Each row comes from the steps of one walk. Every step used is in the known rows, and no mark comes twice. Write the walk behind each row, first mark first.
Known rows
petu-belil-legav-zegen: -2.400,-1.881,0.809,0.303,-1.808,0.169,-2.048,-0.444,2.631,-0.355,-0.810,-0.133,-1.373,0.900,-0.697,-0.172,-0.008,-0.410,0.723,0.281,-0.033,-1.007,-0.318,0.429
legav-zegen-petu-belil-ritu-pela: -1.753,-0.352,0.591,0.079,-0.358,0.362,0.218,2.012,1.795,0.412,-0.383,-0.496,-0.922,0.198,2.165,-0.986,2.748,-0.113,0.136,0.405,-0.284,0.226,1.714,2.252
zegen-ritu-belil: 0.108,-1.461,-1.888,0.371,-1.123,-0.057,-0.178,1.047,1.146,-0.821,-1.644,-0.649,-0.010,-0.412,-0.610,0.019,-7.050,-0.615,-0.090,0.607,0.501,-1.070,1.922,1.385
lonodet-zegen: -1.142,-1.265,-0.319,0.758,-1.080,0.725,-2.152,-0.449,2.839,0.776,-0.943,-0.189,-0.274,-1.492,-3.333,0.488,-3.930,1.502,1.015,-0.497,0.528,-1.295,1.161,-2.415
belil-petu: -0.557,-1.922,0.229,-0.039,-0.736,0.122,-1.511,-0.274,0.917,2.407,0.350,-0.538,-1.713,-1.863,1.195,-0.855,1.394,0.326,-0.862,-0.026,0.650,-1.778,2.692,0.475
lonodet-zegen-legav: -1.018,-1.619,-1.586,2.030,-2.434,0.845,-2.708,0.055,2.026,-0.797,-0.759,-0.443,-0.949,-1.441,-0.983,-0.397,-1.474,-0.561,0.628,-0.758,0.407,-0.784,0.704,-1.117
ruri-petu-belil: -1.397,-0.687,-0.025,2.827,-0.381,-0.358,-0.322,-0.072,2.085,1.184,-0.667,-1.444,-1.477,-0.618,0.464,-0.574,0.496,0.348,-0.908,0.673,0.823,-1.140,2.374,-0.401
belil-ritu-zegen: 0.402,-1.308,0.416,0.550,-1.466,0.958,-1.932,0.186,1.895,0.981,-1.443,0.389,0.361,-1.038,-1.778,-0.563,-3.416,0.183,2.019,0.546,0.301,-0.165,-0.564,-0.149
belil-ritu: 0.478,-1.109,0.416,-0.810,-1.751,-0.257,-1.877,0.920,1.439,1.206,-0.345,0.152,-0.310,-2.212,1.625,-0.164,-1.936,0.362,0.990,-0.227,1.430,0.030,1.849,0.776
pela-ritu: 0.433,-1.216,-0.919,0.478,-0.971,-1.023,-2.154,-0.617,0.512,0.909,-1.617,0.020,-0.067,-3.357,1.195,-0.336,-2.593,-0.112,0.802,-0.456,1.577,-0.784,1.971,-0.201
ruri-petu-belil-legav-zegen: -2.265,-1.671,0.970,0.722,-1.262,0.100,-1.604,-0.460,2.083,0.309,-0.460,-0.696,-2.039,0.779,0.080,-0.686,0.821,-0.175,0.060,0.609,-0.439,-0.818,-0.405,-0.049
lonodet-zegen-ritu-pela: 0.205,-0.448,-1.223,-0.553,-0.898,0.649,-0.371,1.873,1.817,-0.382,-1.178,-0.142,0.411,-0.957,0.217,0.211,-0.668,0.694,0.999,-0.374,-0.154,-1.566,0.801,0.719
zegen-petu-belil-ritu-pela: -0.911,-0.243,0.106,0.070,-0.624,0.077,0.084,2.218,1.825,0.619,-0.162,-0.710,-0.813,-0.660,2.724,-0.827,3.912,-0.350,-0.274,0.288,0.290,-0.218,2.595,2.471
legav-zegen-ritu-belil: -0.939,-1.573,-1.316,0.427,-0.734,0.244,-0.044,0.769,1.191,-1.070,-1.963,-0.358,-0.144,0.709,-1.186,-0.144,-8.412,-0.347,0.436,0.769,-0.240,-0.625,0.860,1.114
zegen-legav: -0.395,-1.949,-1.825,1.819,-2.785,0.126,-2.497,0.291,1.571,-0.931,0.324,-0.265,-0.932,-1.865,1.665,-0.426,-0.705,-1.695,0.344,-0.722,1.232,-2.403,2.717,0.380
laza-pela-ritu: -0.104,-0.741,-0.893,0.389,-1.068,-1.231,-1.990,0.160,0.247,-0.347,-0.056,0.003,1.288,-3.317,2.275,-0.371,2.715,0.096,0.856,-1.083,1.514,0.579,1.511,0.680
ruri-petu-belil-legav-zegen-lonodet: -1.316,-1.772,-0.121,1.998,-1.377,-0.583,-2.287,0.297,1.041,0.109,-0.374,-0.093,-2.065,1.475,1.007,-1.557,-1.233,-0.642,0.796,-0.794,-0.283,-0.296,0.417,-1.307
legav-zegen-petu-belil-ritu-pela-laza: -1.042,-0.959,0.049,-0.307,-0.818,0.087,0.685,1.892,2.461,1.473,-0.945,-0.194,-0.655,-0.166,2.911,-0.866,3.299,-1.206,-0.222,0.228,1.360,-3.128,-0.879,1.231
ruri-petu-belil-ritu-pela-laza: 0.217,-0.649,-0.336,-0.496,-1.059,-0.492,0.472,2.185,2.331,1.965,-0.356,-0.951,-0.392,-1.395,3.362,-0.843,4.415,-1.049,-0.906,0.470,2.131,-4.256,-0.397,1.344
petu-belil-ritu-zegen: -0.360,-0.904,0.743,1.692,-1.272,0.927,-1.306,0.238,2.368,0.707,-2.347,0.004,0.301,-0.058,-2.179,-0.670,-1.942,0.197,1.651,0.981,0.253,1.063,-1.232,0.362
legav-zegen: -1.963,-1.933,0.305,0.585,-0.976,0.372,-1.719,-0.531,2.259,0.174,-0.085,0.473,-0.473,-0.338,-1.074,0.119,-4.773,0.388,1.453,-0.270,0.383,-2.576,1.768,-0.894
legav-zegen-ritu-belil-petu-ruri: -1.232,-0.144,0.500,2.586,0.122,-0.036,0.422,-0.503,0.589,0.080,-1.453,-1.045,-0.675,0.771,-0.779,-1.309,0.588,0.176,-1.005,0.812,-0.875,-0.422,-0.063,1.842

Write each row's walk
-0.321,-1.369,0.275,1.468,-0.522,1.173,-0.833,-0.166,1.065,1.571,-1.113,0.205,-1.450,-0.907,0.232,-1.254,-2.348,0.051,1.040,0.345,-0.579,0.945,0.723,-1.028 -> belil-ritu-zegen-petu
-0.359,-0.057,0.012,2.538,-0.214,-0.318,0.260,-0.302,0.564,0.301,-1.245,-1.263,-0.605,-0.123,-0.301,-1.180,1.609,0.023,-1.422,0.693,-0.268,-0.851,0.778,1.964 -> zegen-ritu-belil-petu-ruri
-2.069,0.057,0.346,2.801,-0.151,-0.581,-0.298,-0.868,0.404,-1.127,-0.310,-0.935,-0.674,0.230,0.587,-1.475,4.622,-0.633,-0.608,0.008,-1.051,0.945,-0.077,0.964 -> laza-pela-ritu-belil-legav-zegen-petu-ruri
-2.056,-1.893,-0.136,-0.864,-1.467,-0.380,-2.084,0.044,1.018,-1.199,-0.031,-0.497,-0.406,-0.132,-0.092,-0.659,0.099,-0.953,0.393,0.180,-0.352,0.026,-0.493,1.433 -> laza-pela-ritu-belil-legav-zegen
-0.051,-1.006,-0.609,1.470,-0.910,0.173,-2.009,-0.457,0.903,-0.206,-1.194,0.247,1.618,-1.996,-1.125,-0.758,0.259,-0.001,1.968,-0.146,0.334,0.289,-0.786,-0.231 -> laza-pela-ritu-zegen
0.821,-1.546,-0.559,1.819,-1.628,0.135,-2.654,0.751,0.979,0.486,-1.086,0.872,-0.012,0.045,-0.591,-1.355,-4.730,-0.455,2.485,-0.886,0.425,0.201,0.359,-1.313 -> belil-ritu-zegen-lonodet
1.222,-1.224,-1.647,-1.100,-1.627,-0.232,0.183,2.015,2.306,0.670,-0.861,0.149,0.566,-1.677,2.950,0.132,1.083,-1.289,0.275,-0.389,2.252,-5.857,-0.280,0.989 -> zegen-ritu-pela-laza
0.171,-1.673,-0.968,1.872,-2.764,1.018,-2.498,0.548,1.304,-0.588,-1.123,0.000,-0.425,-1.088,0.245,-1.233,-1.059,-1.500,1.372,0.115,0.200,0.134,-0.553,0.750 -> belil-ritu-zegen-legav
-0.253,-1.729,-0.775,-0.126,-0.336,0.169,-0.090,0.675,0.145,1.247,-1.311,-1.081,-1.528,-0.576,0.862,-1.189,-2.102,-0.158,-1.467,0.860,-0.166,-0.039,1.483,2.062 -> zegen-ritu-belil-petu
-0.380,-1.329,0.095,0.171,-1.810,0.249,-0.962,0.492,1.433,-0.919,-2.663,0.373,-0.700,0.908,1.146,-0.120,-1.662,0.175,1.414,0.106,-0.432,1.132,-1.957,1.032 -> petu-belil-legav-zegen-ritu
0.086,-0.862,-0.437,-0.886,-1.551,-0.392,0.026,2.212,2.909,1.295,-0.715,-0.381,0.252,-1.259,2.507,-0.298,3.770,-1.328,-0.236,0.126,2.561,-4.353,-0.302,1.778 -> petu-belil-ritu-pela-laza
-1.689,-0.412,0.918,2.882,-0.691,0.036,-0.752,-1.399,1.515,-0.099,-0.099,-0.296,-1.595,0.198,0.178,-0.911,2.743,-0.236,-0.010,-0.128,-0.741,-1.417,0.743,-0.437 -> belil-legav-zegen-petu-ruri
-0.506,-1.481,-1.758,0.543,-0.586,-0.877,-1.217,-0.046,0.772,0.035,-1.555,-1.041,-0.179,-1.976,-0.990,-0.555,-5.853,-1.045,-0.552,0.700,1.077,-1.198,2.717,1.022 -> pela-ritu-belil
0.460,-2.044,-1.305,-1.475,-2.505,-0.267,-1.704,0.823,1.229,-0.813,-0.985,-0.823,-1.136,-0.480,0.552,-0.169,-1.889,-1.421,-0.444,0.578,0.243,-1.121,0.451,1.964 -> zegen-ritu-belil-legav
-2.306,-1.680,-0.206,0.250,-0.482,-0.014,-0.985,-0.167,0.139,-0.294,-0.093,-0.495,-1.845,-0.216,1.866,-1.424,1.252,-0.837,-0.278,-0.013,-1.074,1.547,0.700,0.396 -> laza-pela-ritu-belil-legav-zegen-petu
-1.119,-2.010,-0.722,1.887,-1.199,-0.347,-2.503,0.210,1.329,-0.177,-0.008,0.980,-0.637,0.606,-0.035,-0.784,-5.996,-0.326,2.049,-1.520,0.479,-1.699,2.153,-1.895 -> legav-zegen-lonodet
-1.144,-1.676,0.232,1.198,-1.872,0.517,-1.642,-0.455,2.228,0.317,-1.160,-0.676,-2.114,0.397,-0.060,-0.782,3.105,-1.106,-0.140,0.647,-0.279,-0.035,-0.145,0.284 -> ritu-zegen-petu-belil-legav
-1.712,-0.718,1.266,1.339,-0.562,0.228,-0.284,0.635,1.536,1.039,-1.809,-0.161,-1.558,0.222,1.621,-1.010,-0.408,0.541,0.454,0.410,0.033,3.041,0.414,0.771 -> legav-zegen-petu-belil-ritu
-0.569,-0.592,-0.305,-0.265,-0.807,0.206,0.229,1.842,1.284,-0.491,-0.963,-0.744,-0.962,0.534,2.712,-0.747,2.943,-0.226,0.091,0.515,-0.952,-0.999,-0.166,2.131 -> ruri-petu-belil-legav-zegen-ritu-pela
-0.183,-1.431,-1.802,2.636,-2.252,0.385,-2.574,0.069,0.568,-1.592,-0.906,-0.081,0.596,-1.801,0.816,-1.364,1.882,-1.670,1.325,-0.468,0.246,0.545,-0.724,0.661 -> laza-pela-ritu-zegen-legav
0.069,-1.026,-0.662,-0.643,-1.326,-0.159,0.599,1.844,2.112,0.767,-1.321,-0.635,-0.764,0.046,3.441,-0.740,4.288,-1.309,-0.516,0.455,0.985,-4.047,-2.685,1.271 -> ruri-petu-belil-legav-zegen-ritu-pela-laza
-0.959,-1.123,-1.697,0.442,-0.679,-1.060,-1.044,0.651,0.450,-0.933,-0.328,-1.087,0.893,-1.910,-0.064,-0.552,-1.705,-0.914,-0.475,0.150,1.026,-0.054,2.362,1.753 -> laza-pela-ritu-belil
-1.953,-2.019,-0.191,0.407,-0.415,0.148,-1.071,-0.690,0.346,0.511,-1.036,-0.479,-2.730,-0.241,1.059,-1.421,-2.092,-0.949,-0.340,0.364,-1.020,0.645,1.002,-0.210 -> pela-ritu-belil-legav-zegen-petu
0.574,-0.864,-0.861,0.529,-1.234,0.679,-1.060,0.423,1.599,-0.062,-2.740,0.305,0.146,-0.991,-0.921,0.395,-4.795,1.625,1.669,-0.536,0.048,0.960,-0.806,-1.269 -> lonodet-zegen-ritu
-1.153,-0.277,0.263,2.544,-0.197,-0.379,-0.239,-0.750,1.155,0.655,-0.133,-1.517,-0.813,-0.478,-1.173,-1.133,2.057,-0.286,-1.752,0.716,0.137,-2.239,2.036,1.606 -> ritu-belil-petu-ruri
0.752,-0.738,-1.383,-0.735,-1.211,0.103,-0.221,2.056,1.476,-0.525,-0.355,-0.022,0.440,-1.284,2.400,0.171,0.038,-0.195,0.784,-0.355,0.493,-2.835,2.359,1.862 -> zegen-ritu-pela
